Each row was made from one walk, in order. Every step used is in the known rows, and no mark comes twice. Write each row's walk.
Known rows
senu/beki/larobo/gepi/finul/vanek: [  8  -6 -48   0  41  30  12 -30 -15  11  14 107   1 -59  -1 -33 -14   4
   8 -15  36  12 -43   7   2 -19   8 -48  30 -19   1 -10   0  40   9 -47
  65  -3]
mezu/zogeg/dimo/gafosus: [  3  28  22   3  -6 -21  -8   1  40  -7  -3  -3  19  -1 -13  20  30  19
 -35   9 -24  46  11   0  -6  38  -5  25  26 -22 -17 -21   0   8  39  -5
  -2 -17]
fumeziv/dimo/gafosus/mezu/senu/beki: [ -3  38  15   4  34 -10   4 -54  12 -36  -1  10   3  53 -34   2  25  -5
  30  11 -19  76  16  27   6 -15  31  58   4 -35 -33 -16  11 -17  49   0
  14 -29]
larobo/beki/senu/mezu/gafosus: [  2  17 -21  -9  16  22  27  -5  23 -20  24  48   3 -39 -18  18 -11  23
  12 -22  42   8 -43  -3   0  -7  -1   5   1 -15 -10 -36   5  22  22  -6
  37  -6]
senu/mezu/gafosus: [ 16  16   0  -1  11   5  19  12   4 -24   9   3   6  -4 -11  14  19   6
   0   9  17   4  -8   5  -2   2   4  26 -11  -6 -16 -14  20   3   6   6
  12 -16]
mezu/zogeg/dimo: [  5  27   2  -1 -21  -9  -8  14  29  -1   8  -4  23   2   4  12  14  11
 -23  14  -5  10   5  -5   0  35  -8   4  18 -10  -3 -20  -1  13  22   9
  11 -10]
bopa/rubal: [ -1 -17  -7 -10  16   5   0   7  10   4  -5 -14 -14   4  12   8  -4  -2
  -4   3 -13 -22   7  22  -4   0   0   1 -17  14  -1  -9  14  -1 -16  -7
  -2  11]
senu/beki/larobo/gepi/finul/mezu: [-24  -4 -73  10  43  30   3 -46 -11  14  34  96  -4 -63   7  -9  -5   9
  -4 -17  36  -5 -28  20  20 -23 -14 -14  31 -22   3 -16 -16  39  22 -42
  75   8]
gafosus/mezu/senu: [ -5  21   2  24  -4   0   0  -3  11 -14   3   0   5  38 -19   4 -10 -11
  36  -2  -3  -1  17  10  15   0  13  31   6 -22  -2   0  10 -12   9  10
   3 -15]
vanek/finul/gepi/larobo/beki: [ 12 -15 -33 -15  26  18  -1 -27   2  47  -2  43  -5 -43 -14 -15  -7 -16
 -39 -18  55 -12 -35   8   2  -6  -9 -56  19  -6   3  11 -20  84   7 -36
  35  27]
gafosus/mezu: [-13   9   7  12   2   3  -4 -18  -6  -9   7   3   5   8  -7   3   3  -3
   9  -4  -3  -4  14   8   8  -9  12   8  -2  -9  10   6 -13   2   0   0
   3 -12]
beki/senu/mezu/fumeziv: [ -7  34  11   0   5  11  31  17   0 -34  18  27  21  -9 -12  13 -17  17
  18  -3  37 -24 -17 -15   3  13   6  21 -12 -12  -4 -48  21  12  12 -16
  10 -11]
gafosus/mezu/finul/gepi/larobo/beki: [ 15   0 -42  40   2  12   1 -30   5  12  30  80 -15 -23 -17 -15 -10   4
  -9 -45  43   9 -14   8  18   3 -10 -33  24 -22   1   5 -19  61  46 -42
  36  -2]
senu/beki/larobo: [  0   4 -32   4  29  17   9 -23   4  -3   3  29  -2 -34  13  -9   3  16
  30  -5  16  -1 -13  12   1 -25  13  -3   9   2  -5 -31   9  18   8 -16
  49   2]
gepi/larobo/beki/senu/mezu/gafosus: [  9  10 -39   1  21  32  18 -16  15  -8  32  80   8 -49 -26  16  -4  20
  -6 -29  58  11 -54   8   7  -3 -10  -7   9 -20  -2 -20   5  45  26 -15
  42   2]
gafosus/mezu/zogeg/dimo: [-10  38   9  10 -19  -6 -13  -4  21  -9  12   1  29   6  -4  12  17   6
 -10  10  -8   5  21   3  10  25   4  13  16 -19   8 -13 -13  14  23   6
  15 -22]
gafosus/mezu/fumeziv/dimo/zogeg: [ -1  43  18   2  -7 -15  -7 -34 -18 -48   8  19  19  54 -27  10  24 -13
 -32  22 -23  33  18  -3  20   9  27  22 -31 -14  10  -5  -4  -7  40 -14
  -9 -27]
fumeziv/dimo/zogeg/mezu/finul/vanek/rubal: [ 14  38  21 -32  -9 -18  20  23  17 -22 -10  42  -1  46 -18 -23  -7  -7
   0   4   8  52  -9 -37   4   4  31 -13 -15   1  -5  10  12  -8  30 -25
  19   1]
larobo/gepi/finul/mezu/senu/beki: [-13  10 -59   3  28  15   6 -21  -4  12  33  74   0 -21 -14  -9 -13  -6
  15  -6  31   2 -19  27  22  -1 -15  16  34 -38 -11 -17   0  13  28 -15
  48   1]
vanek/finul: [  0   1  10 -29  14  -1   6   8   2  14 -29 -23   8 -10  -3  -4  -4 -14
   0   8   6 -15  -1   5  -9  -5   9 -10  -3  -5  -1   9   6   8 -18   2
   6  16]
zogeg/dimo/fumeziv: [ -1  24  12  23 -14 -26 -18 -23  25 -10 -10 -11   9  10  -6  -5  16   3
 -44  17  -7  54  -2 -22  -7  19   7  19  13  -7 -13 -25  -3  29  39  -3
 -11  -3]
beki/larobo/gepi/finul/vanek/rubal: [  2 -12 -28  -3  29  32  13   1   0   7   2  90   2 -45  -9 -20 -35  -6
 -18  -9  33 -21 -45  -6   7 -20   4 -74   9  -1   8  19   3  35 -14 -67
  53   6]
dimo/fumeziv/mezu/gafosus: [ 30  16   2   4 -18 -19   4  -6  27 -31 -18 -21  13  45 -26  23  12 -16
 -21   4  -4  58 -10  -6   4  16  28  44  -3 -18 -17 -11   1  -6  44   3
 -14 -25]
fumeziv/dimo/zogeg: [ -5  19   1 -23  12  -8  -8 -31 -24 -27  -4   5   0  35 -11   1  30 -11
 -42  17 -20  42   2  -2  10  -1  10   3 -12   5   2   9  -1 -19  33   7
   4  -5]
larobo/gepi/finul: [  7 -10 -31   7  13  11 -10 -23 -14   8  11  60   9 -39  -9  -4  -3 -11
 -42  -8   1  10 -22   4  11  12 -17 -31  26 -13   5  17  -8  10  11 -21
  12   3]
mefubu/mezu/fumeziv/dimo/gafosus: [ 25  43  27   7  -6 -12  13 -26   3 -39   4  16  11  34 -34  30  36   6
 -32  23 -20  71  13 -16   2  32   0  45 -27 -11 -24  -3  22   4  48 -39
 -33 -32]
gafosus/mezu/mefubu: [ -6  31   0  17 -17   0   9   0  -3 -16  26   4  21  12  -9  -2   1  -4
  29 -12 -10  15  10   0  19   0  12  12   0 -15   4   7  13  -4   8  12
  -4  -9]
finul/vanek/rubal: [ -4   4  25 -29   6  11  21  35   4   3  -7  13  -4   8 -12 -21 -26  -3
  16   9  29 -26 -18  -8  -8 -20  17 -35 -22  10   0   8   5  13 -31 -27
  15  -3]
senu/beki/larobo/gepi: [  1  -2 -53  23  42  26   3 -35   8  -4  19  48   2 -53  15  -6   5   9
   2  -1  19  -2 -23  15  10 -19  18 -20  22   1  -3 -28   6  38  15 -37
  58   3]
zogeg/dimo/fumeziv/mezu/senu/beki: [  8  44 -15  14  -9 -21  -3 -30  42 -26 -12 -25  17  49 -23  -7  13 -10
   4  13   5  77  -9  -8   6  28  33  67  28 -24 -36 -55  12   5  66  21
  16 -14]
gepi/finul: [  4  -4 -11 -12   2   4  -3 -13 -19  10  -3  42   7 -20  -8  -6  -6  -6
 -17 -13  -3  17 -11   0   1   6 -19 -15  12 -14   4  14  -4  -8   6  -1
   4   2]
beki/senu/mezu/zogeg: [-16  39   5 -28  14  17  30  25  -6 -29  22  19  28 -13  -2  20  -5  22
  15  -9  35 -34 -11   1   6   8  -5   6  11  -5   6 -34  13  -9  13   7
  34 -15]
fumeziv/mezu: [  2   3  -9  -4  -7   2   3  -7   6  -9  -4 -15   6  28 -13   8   1 -14
   3  -7  -1  18   0  -2   9  13  12  20   3  -1  -4   2  -7 -16  13  10
   3  -5]
larobo/beki: [ -2  -4 -22   2  -3   2  -4 -20  14   7  13  27  -5 -27  -8  -5  -2   7
  -2 -13   9  12 -17  -5   1  -4  -6 -14   4   0   3  -6 -14  21   9 -13
  17   8]
beki/senu/mezu/mefubu/dimo/zogeg: [-11  74  -1 -27   7  22  35  10 -30 -58  53  31  20 -33 -20  -1  21  13
   0   0  18   8 -16 -11  23  25  -9   9   6  -2   9 -30  36 -13  43  15
   8 -15]
zogeg/dimo: [ -3  11  -2  14 -10  -5 -13 -12  23   5   0  -5   1  -3   1  -4   9   4
 -21  10  -5  26  -1 -13  -3  20  -3   7  11  -6 -10 -14  -4  19  14   7
   1   3]

Which walk is each row?
[ 11  38  17   0   4  -8  15 -10 -12 -48  14   7  18  40 -16  10  22  -1
  -9  25  10  18   3 -13   3  13  10  27 -33   0 -16 -24  16   7  22 -18
   6 -18] | senu/mezu/fumeziv/dimo
[-28   5  -2 -32  14   0   9   9   0  23 -11 -13  -4   2  -3   1 -10  -9
  11   3  24 -35   8  10  -2 -14  -4   8  -5 -13   1   6 -12  18 -15  -5
  19  20] | vanek/finul/mezu
[ 14  21 -38  21  10   1   8 -13  46   9   5  37  12  -6   8  -5  -7   6
  59  -7  20  36 -12 -11   9  -5  25  37  27 -16 -12 -43  23  27  24  -3
  49   8] | zogeg/mezu/senu/beki/larobo
[  8  21  -7 -21 -17  -1   9  18  10 -18   2 -15  27  31 -11  23   9  -6
   0  -4  -2  -2   6   4  13  30   7  17  10  -8   3  -5  -6 -23  19  11
  11 -19] | fumeziv/mezu/zogeg
[  7 -15 -35  14  23  21   4 -17  -9  12   7  97   1 -37  -6 -19 -20  -6
 -10 -20  23   8 -37  -9   3  -6  -3 -55  23 -19   7  14  -2  33   6 -51
  44   2] | beki/larobo/gepi/finul/vanek
[  2  17 -22   3  15  25  38  12   1  -9  28 111  -7 -33 -27 -25 -29  28
  38 -50  74   4 -50 -11  -2  -1  -8 -31  16 -23  -3 -19  11  39  29 -31
  54   9] | gepi/larobo/beki/senu/mezu/finul/vanek
[ 22  44  17   3  -7  -6  15   1   6 -33  30   9   8 -14 -25   3  32   7
   2   4 -25  58   4  -3   7  31 -13  20   8 -15 -13  -4  25  -6  40 -11
 -33 -21] | mezu/mefubu/dimo/gafosus
[  3  23  -2 -13  19  19  30  12  10 -26  13  21   8 -14  -9  22  -9  15
  15  -6  34  -3 -26   2  -2  -2   5  19  -4 -15 -14 -28  21  -2  15   9
  19 -14] | beki/senu/mezu/gafosus
[ -1  42  -3 -12  -4  -3  13  -8 -14 -14  44  57   4 -24 -35   2  22   7
  -3  -9  -8  55   2   3  15  27 -44  26  18 -39  -6   8   4  -6  45 -17
 -19 -16] | gepi/finul/mezu/mefubu/dimo/gafosus
[  6  -2   2 -28  26   5   9   1  -3  29 -23 -20  -3  -7   1  -9 -10 -21
 -16   1  32 -25  -5   3  -7  -5   4 -27   4  -3  -8   3  -5  42  -5 -14
  14  10] | vanek/finul/gepi
[  0 -12 -43  37  23  20  -6 -21  13  -4  13  38  -1 -34   9   9  -3   2
 -16  -5   7 -11 -16   0  13  -7   6 -25  19   2   4  -5   4  33  11 -41
  34   6] | beki/larobo/gepi
[ -7  -6 -42   4   9  28   1 -29  11  16  24  80   0 -45 -15   2 -25  13
  -9 -35  40   7 -48   2   9  -5 -15 -33  18 -14  14  -6 -13  45  18 -21
  27  19] | gepi/larobo/beki/senu
[ 13  28 -64  36  29  37  19 -22  13 -13  26  50   1 -41   0  10   7   9
  16   5  28   4 -17   6  24   4   6  14  27  -1 -14 -27  39  28  32 -27
  53 -10] | mefubu/mezu/senu/beki/larobo/gepi
[ 13  31  12  -9  -9 -18  -3 -16 -12 -38   4  12  15  43 -21   9  21  -9
 -40  26 -20  33   4 -11  12  19  16  16 -29  -6  -1 -12   9  -8  39 -12
 -13 -14] | mezu/fumeziv/dimo/zogeg
[ 27  15  13   7 -26 -20  20  37  28  11  -3  44   0  18  -3 -23 -20   5
  47 -23  18  40  -5 -37 -10  18  15   3  10 -23  -8  -4   8  11  18 -14
   7   2] | zogeg/mezu/finul/vanek
[ 26  20   8  16 -35 -22   1  11  32   4   7  20  28   9  -5  11  -3  -2
   8   5   6  26  -2 -32   3  30  13  26  -5 -15   3 -25   4  29  14 -21
 -14  -2] | zogeg/mezu/fumeziv
[ 12 -10 -13 -19  30  14   3  -8 -12  42 -15  14   0 -17  -6 -12  -6 -23
 -35  -3  47 -22 -18  13   1  -2  -4 -41  12  -7   1  18  -5  64  -2 -23
  20  18] | vanek/finul/gepi/larobo
[  5  -7 -63  10  44  29   0 -47 -11   4  16  87   8 -72   6 -12  -1   4
 -18 -13  16  11 -34  16  12 -14  -2 -32  33 -13  -2 -15   1  29  18 -37
  62   4] | senu/beki/larobo/gepi/finul
[  8  48  -6  22 -39 -26  -3 -12  31 -28   4 -28  30  43 -19   1  15 -12
 -21   1 -15  91  -6 -33  12  38  21  45  17 -16 -22 -24  12   8  60  20
 -13  -5] | zogeg/dimo/fumeziv/mezu/mefubu
[ -4  28 -40 -22  33  34  36 -10  -8  19  31  59  18 -56 -18 -14 -21  -1
  -2 -38  84  -9 -56  -6  14  -5 -10 -40  24 -12  -3 -15  15  81  20 -15
  56  28] | vanek/finul/gepi/larobo/beki/senu/mezu/mefubu
[ 31  30  11   9 -27 -25  -3 -13  27 -12   7  21  27  47  -6  15   9 -11
  -5  18  -5  59  -1 -36   5  27  18  27 -18 -13  -8 -17   1  22  31 -23
 -14  -5] | zogeg/mezu/fumeziv/dimo
[-18  17 -49  13  27  14  17  -8  20   0  21  30 -13   4   3   0 -15  13
  67  -9  36 -15  -3  17  15 -24   6  41  15 -23 -13 -41  13  17  19  -9
  64   4] | finul/mezu/senu/beki/larobo
[ -7  18  22  30  11 -13  -1 -15  24 -21  -7   1   2  35 -36  12   7  -4
  25  -6 -20  39  21  16   7   2  15  52  13 -36 -16  -1  12 -15  27  -2
 -12 -22] | dimo/gafosus/mezu/senu
[ 16   6 -46   3  31  39  24 -20  10   8  39  82  -4 -48 -21   9 -12  15
 -22 -32  84   2 -61   5  11  -3 -13 -23  15 -19  -8 -25  -4  77  38 -30
  51  -4] | finul/gepi/larobo/beki/senu/mezu/gafosus
[ 10   7 -46  -8  44  34  25   3  11   4   7  96   3 -35 -17 -31 -40  -6
  28  -4  44 -13 -49  10  12 -25  17 -42  21 -16 -12 -12  27  30  -1 -51
  76   0] | mezu/senu/beki/larobo/gepi/finul/vanek/rubal
[ 22  22  33   7   1 -26   2 -24  15 -34  -5   8  10  49 -28  19  21  -1
 -22  18 -27  65   7  -5  -5  19  12  33 -23 -21 -25 -12   9  -2  42 -35
 -28 -21] | mezu/fumeziv/dimo/gafosus
[ 13 -12 -20  12  16  16  -3 -16 -14  28  13  37  -8  -8  -1  -9  -2  -8
 -34 -10  41  -6 -20   9   9   3 -12 -29  15  -4   3   9 -10  55  17 -24
  13   2] | finul/gepi/larobo
[ 21  16   4  32  27  -7   2 -48  -3 -18   7  54 -14  42 -30   0  20  -5
 -31 -23   4  67  10  14  10   6   2   5  13 -32 -25  20  -7  27  72 -40
   6 -21] | fumeziv/dimo/gafosus/mezu/finul/gepi/larobo
[-20  45 -18 -12  -1  14  12  -4  32 -15  34  40  25 -43  -8  14   2  35
  -8 -14  40   3 -27 -16   4  24 -15  -4  27 -11  -1 -55  -6  34  36  -1
  54  -3] | larobo/beki/senu/mezu/zogeg/dimo
[ 28  27  -1 -14  -8 -22  -7 -21  23 -14  -2  20  13  36 -12  20  31 -15
 -37  17 -20  86  -7 -19   9  13  22  28  -8 -15  -4   4   0  -1  47  11
  -5  -9] | fumeziv/dimo/zogeg/mezu/gafosus
[ 31  -2 -37  22  -2   9  13   0   2   2   8  31  -9  23 -15  -4 -11 -14
 -15 -35  36  17 -13   3  17  30  -1  -5  23 -15 -15   7  -2  24  48 -20
  19  -3] | fumeziv/mezu/finul/gepi/larobo
[ 14 -16 -44  16  12  18  -7 -34   1  34  27  64 -12 -36 -10 -11  -2  -1
 -39 -24  50   5 -36   4  11  -2 -17 -45  19  -3   5   4 -24  77  25 -37
  30  11] | finul/gepi/larobo/beki
[  7 -14 -52  26  24  22  -8 -34  -4   6   7  79   6 -54   1   1  -8  -4
 -36 -17   6   6 -27   0  15  -1 -14 -38  31 -11   7   9  -2  24  17 -39
  39   9] | beki/larobo/gepi/finul
[ 23  22  11   0 -15 -13   4 -11   3 -27   4   7  14  49 -12  12   6  -8
  -9  23 -10  28   2 -12   2  16  11  14 -29  -7 -11 -12   7   5  23 -21
 -11 -14] | mezu/fumeziv/dimo
[ 12  30 -10  13 -12   9  16  12   2  -8   7   1   3  12 -16  14   1  -2
  18   5   8   8   7  -9  13  22 -11  35   3  -2  -9  -1  34 -10  16   8
  -5 -13] | mefubu/mezu/senu
[ -2  65  18 -12  17  16  40   3  -4 -54  45  25  15 -32 -28  10  21  23
  20  -7  11  39 -12  -8   7  24 -14  29  12 -17 -14 -30  36  -6  47  -4
  -9 -23] | beki/senu/mezu/mefubu/dimo/gafosus
[-25  17 -20  -9  22  24  21 -19   4 -15  26  46   2 -44 -11   3 -13  23
  14 -27  45  -3 -33 -11   3 -12  -7  -6  10  -1   1 -36  -4  22  14 -10
  42   8] | larobo/beki/senu/mezu
[-14  36 -11   5  17  12   4 -27  35 -10  32  75  24 -53 -34  19  23  40
 -40 -22  37  44 -37   0   4  28 -21   6  41 -28  -8 -42  -4  54  56 -24
  42  -3] | gepi/larobo/beki/senu/mezu/zogeg/dimo/gafosus
[-20  19  -5 -18  -9  -4   8  27   3   3  25  11  10  12   2  19   1  12
  13   0  18 -36  15  10  11   8 -16  14   3 -14  13  -8 -14   1  10  -5
  23  -9] | finul/mezu/zogeg
[ 30  20 -25  41 -17 -16  -3 -25  25  -8  -3  20  -1  33 -19 -11   7  -9
 -58 -21  30  71 -16 -20  10  48   6  15  37 -23 -28 -19  -5  50  88 -23
   8  -7] | zogeg/dimo/fumeziv/mezu/finul/gepi/larobo
[  6  32  -7  -7 -27  -6  -4   7  32 -11   3 -22  29  28 -10  21  15  -2
 -21   4  -6  24   5  -9  10  49   5  24  20 -15  -8 -17 -12  -4  34  16
  14 -15] | fumeziv/mezu/zogeg/dimo
[-24  31  -7  -4 -21  -9  -5  13  25   9  26   7  11  10   3  16   9  16
 -10  11  12  -9  12  -2   8  28 -19  23  15 -19   1 -22 -20  21  24   0
  24  -7] | finul/mezu/zogeg/dimo
[  5  -4 -77   9  39  28   8 -32   8   9  33  99  -3 -60   0   8  -4   9
  -5 -14  33   8 -36  27  16 -17  -9  -1  23 -36  -8 -18  -6  38  29 -41
  70  -5] | senu/beki/larobo/gepi/finul/mezu/gafosus
[  4  31   2 -21   1   7  -3 -10 -23 -29  19  15  -3 -24 -16  -2  34  -2
 -39  20 -10   9   6   2  13  24  -9  -5   0   6  18  -4   1  -8  32  -5
 -13 -17] | mefubu/dimo/zogeg
[  9  35  -2  -3  -9 -24 -10 -19  19 -16  -2  14  13  63 -17   6  17 -21
  -9  13 -16  75   2 -26  19  19  20  41   7 -15  -5  -4  13 -14  49  16
   3   1] | fumeziv/dimo/zogeg/mezu/senu
[ 24   5 -54  23  -5  12  13 -14  40  35  31 105  -6 -41  -4  -6 -39  14
   0 -60  68  36 -49 -29  12  19 -13 -30  43 -27  -2 -21 -15  77  59 -40
  38  21] | zogeg/mezu/finul/gepi/larobo/beki/senu
[ -4  32   9 -19   6   3  18  26 -10 -25  19   1  27  -4  -3  13  23  14
   2   9  20 -29   7   4   6  12  -6   8   3   3   4 -19  11  -7   6   5
  29 -17] | senu/mezu/zogeg
[ 20   7  10   1 -10  -7  25  39   4  -7  -6  31 -14  21  -7 -26 -21   7
  42 -19  15   8  -1 -14 -12   7   8 -12   0 -17 -13   0  16  -8  10 -12
   8  -7] | mezu/finul/vanek
[ 25   6 -49  22  -7  -6  -4 -21  18  27  25  93  -7 -36 -14 -18   3   5
 -44 -41  41  53 -30 -22  20  25  -7 -25  37 -14   9  -7 -13  66  68 -35
  33  17] | dimo/zogeg/mezu/finul/gepi/larobo/beki
[ 14  12 -53  12   2   8   7 -21  24  24  28 112  -5 -46 -12  -9 -22  13
 -32 -57  56  44 -48 -29  21  21  -6 -29  44 -23  10 -21 -14  63  74 -29
  40  21] | dimo/zogeg/mezu/finul/gepi/larobo/beki/senu
